Known rows, with every step that occurs:
tinedu-sute-gezor-pezi-pesopum: [-0.57 -3.14  2.77 -0.54 -2.06 -0.06  0.44 -0.88  1.91  2.18 -1.44  2.36
  2.34 -1.47 -0.88  0.68  2.55]
tinedu-sute: [-3.11 -4.37  1.57 -0.35 -0.76 -2.36 -1.18 -1.76  1.69  1.92 -3.22  2.52
  1.67 -2.34 -0.77  1.13  3.83]
tinedu-pezi-pesopum-sute-gezor: [-0.47 -1.86  2.98  0.14 -0.09 -0.38 -2.27 -2.97  2.89  0.50 -0.84 -0.06
  0.07 -1.19 -0.28  1.04  1.12]
pezi-pesopum: [-2.80 -3.20  0.49  0.47 -0.16 -1.30 -1.71 -2.67  2.93  3.02 -0.80  4.98
  0.43 -2.81 -0.95  1.49 -0.42]
sute-tinedu-futona-pesopum-pezi-gezor-nabutab: [-2.10 -0.82  0.30 -0.80 -0.33 -1.31 -2.26 -2.02 -1.11 -0.34  0.19  2.79
  1.02  0.58  2.97 -0.34 -2.55]
tinedu-futona: [-2.79 -2.74 -0.30 -2.53 -0.15 -2.06 -1.99 -5.04  0.32  0.92 -2.48  4.51
 -0.06 -0.71  0.90  0.68  1.53]
pesopum-sute: [-3.17 -4.12  0.38  0.28  1.15 -3.14 -4.58 -2.54  2.08  0.51 -3.00  1.52
  0.36 -1.79  0.45  0.64  2.11]
pesopum-sute-gezor: [-2.00 -4.01  1.57 -1.79 -0.11 -2.78 -3.39 -3.27  3.60  0.24 -1.30  0.76
  0.74 -1.34  0.59 -0.34  3.05]
futona-pesopum-sute-gezor: [-4.09 -2.87  0.57 -1.11 -0.22 -2.42 -2.30 -2.11  1.43 -0.06 -2.13 -0.48
  1.22 -1.42  0.88  1.34  0.59]
futona-gezor-pezi-pesopum-sute-tinedu: [-1.13 -1.39 -0.31  0.95  1.83 -0.24 -4.27 -0.82  4.33  1.08  0.08  0.89
  0.38 -1.30  2.55 -1.48  1.14]
pesopum-pezi-gezor-nabutab: [-0.76 -4.75  1.68  0.16 -0.75 -2.70 -1.26 -0.14  0.90  2.39  0.30  3.06
  2.56 -1.15  0.43 -1.75  0.48]
sute-tinedu-futona: [-2.50 -1.75 -0.39 -2.04  0.61 -2.04 -3.12 -4.95  1.95 -0.18 -0.44  4.75
 -0.33 -0.20  2.43 -0.16  0.18]
tinedu-futona-pesopum-sute-gezor-pezi: [-2.76 -1.15 -0.13 -1.81 -0.46 -0.78 -2.18 -3.06 -2.24 -1.12 -3.57  0.32
  0.74  0.69  2.12  1.31  0.00]
pesopum-pezi: [-2.67 -4.91  1.03 -0.06  0.11 -3.63 -2.17 -1.27  0.95  1.49 -1.55  3.38
  3.36 -1.69  2.03 -0.53  0.32]
sute-tinedu-pezi-pesopum: [-1.27 -1.34  1.43  0.93  0.92 -0.92 -1.80 -2.79  3.54  0.84  1.01  2.99
  0.05 -1.13  0.81  0.63 -1.15]
sute-gezor-pezi: [-0.71 -4.19  0.78 -2.23 -0.77 -2.28  0.87 -2.04  2.47  1.80  0.31  2.91
  2.23 -0.45  0.30 -1.25  2.00]
futona-gezor-pezi: [-1.65 -3.60 -0.97 -1.24  1.17 -2.02 -0.61 -1.16  3.47  2.57 -0.39  1.62
  1.59 -1.30  1.54 -2.16  3.54]
pesopum-sute-gezor-nabutab: [-0.86 -2.37  1.42 -1.53  0.12 -3.46 -3.11 -3.09  2.19  0.66 -0.55  0.73
 -0.71 -0.55 -0.17 -0.04  2.54]

Rows:
[-1.36 -2.56 -0.53 -0.15  0.76 -0.41 -0.97 -0.98  3.71  3.17 -0.07  2.43
  1.12 -1.94  0.87 -1.20  1.79]	futona-gezor-pezi-pesopum
[-0.13 -1.96  1.77  1.13  1.33 -1.76 -3.96 -1.74  2.50 -0.54  0.26 -0.38
 -0.84  0.06  0.51 -0.81  1.30]	pesopum-sute-tinedu-pezi-gezor-nabutab
[-1.93 -6.44  1.76 -0.12 -0.91 -2.03 -1.61 -0.28  2.32  1.93 -0.37  3.08
  4.07 -1.90  1.15 -2.07  0.93]	pesopum-pezi-gezor
[-2.36 -1.06 -0.23 -1.65  1.81 -1.53 -6.38 -4.34  3.43 -1.29 -1.42  0.61
 -1.03 -0.32  3.84 -1.24  2.62]	pesopum-sute-tinedu-futona-gezor
[-1.48 -1.97  1.95  1.83  0.84 -0.65 -3.25 -2.43  1.63  0.70 -2.31  0.52
 -0.22 -1.61 -0.44  1.84  0.49]	tinedu-pezi-pesopum-sute
[-1.82 -2.20  1.27  0.96  2.04 -2.39 -4.78 -2.65  2.73 -1.31 -1.31 -0.15
 -0.17 -0.47  1.91  0.15  1.12]	pesopum-sute-tinedu-pezi
[-4.11 -0.78 -1.01 -1.54  0.45 -1.67 -2.36 -4.06  0.24 -0.59 -1.13  3.53
  0.01 -0.16  2.72  1.13 -1.64]	sute-tinedu-futona-pesopum
[-3.89 -1.29  0.30  1.36  1.69 -2.07 -3.45 -1.61  0.61 -1.47 -2.11 -1.25
  0.44 -0.64  1.99  1.79 -1.06]	futona-pesopum-sute-tinedu-pezi
[-1.15 -3.49  1.88  0.93  1.22 -1.13 -4.28 -1.87  3.83 -0.95 -0.35 -0.33
  0.44 -0.61  1.19 -1.12  1.70]	pesopum-sute-tinedu-pezi-gezor
[-0.97  1.41  0.22 -0.06  1.35 -0.32 -6.07 -3.79  2.58  0.29 -0.24  1.72
 -2.73 -0.61  2.08  0.29  0.13]	pezi-pesopum-sute-tinedu-futona-gezor-nabutab
[-0.99 -4.40  0.63 -0.72 -0.60 -2.24 -0.24 -1.62  2.54  3.18  0.78  3.63
  0.22 -1.46 -1.99 -1.08  1.97]	pezi-gezor-nabutab
[-2.86 -2.88  0.83  1.57  0.57 -1.20 -4.68 -2.32  2.43  1.48 -2.43  2.78
 -0.20 -2.59 -0.36  1.80  0.01]	pezi-pesopum-sute
[-2.93 -3.54  0.67  0.67 -0.79 -2.32 -0.27  0.64 -1.04  1.89 -0.65  1.63
  2.95 -1.27  0.71  0.11 -1.61]	futona-pesopum-pezi-gezor-nabutab
[-0.98 -3.87  1.16 -0.90  0.10 -2.27 -2.65 -1.79  1.97  0.19 -1.57  0.63
  1.41 -0.39  0.89 -0.66  2.42]	pesopum-sute-gezor-pezi
[-3.26 -2.50  0.99  1.30  0.89 -0.76 -2.95 -0.82  1.77 -1.13 -1.26 -1.48
  1.04 -0.85  1.36  0.60 -0.51]	futona-pesopum-sute-tinedu-pezi-gezor
[-3.78 -1.05 -0.23 -0.91  0.29 -1.91 -3.01 -2.91 -0.95 -1.10 -1.36  3.08
  1.74  0.06  4.33  0.61 -2.73]	sute-tinedu-futona-pesopum-pezi
[-1.02 -0.08 -0.71 -1.27  0.93  0.42 -2.90 -3.38  2.87  0.69  0.55  3.59
 -0.32 -0.13  3.26 -1.26  0.10]	sute-tinedu-futona-gezor-pezi-pesopum
[-1.35 -2.28 -0.22  0.76  1.31 -0.34 -3.39 -0.70  3.35  2.00 -1.29  0.61
  0.62 -1.73  1.41 -0.89  2.12]	futona-gezor-pezi-pesopum-sute
[-4.15 -2.03 -0.14 -1.21 -0.48 -1.94 -1.79 -2.73 -2.90 -0.09 -3.50  2.64
  2.20 -0.44  3.08  1.49 -1.66]	tinedu-futona-pesopum-pezi
[-2.64 -1.67  0.12 -0.71  1.38 -2.00 -6.27 -4.41  1.52 -1.59 -2.29  2.14
 -0.89 -0.14  2.80  0.31  0.72]	pesopum-sute-tinedu-futona
[-1.45 -1.99  0.24  2.62  1.30 -0.63 -4.26 -0.72  1.56  0.53 -1.29  2.99
  0.57 -0.95  1.19  0.71 -1.58]	gezor-pezi-pesopum-sute-tinedu
[-0.84 -4.08  2.36 -1.56 -1.74 -1.46  0.72 -0.99  1.64  1.62 -1.74  1.62
  2.78 -0.89 -0.30 -0.23  4.14]	tinedu-sute-gezor-pezi
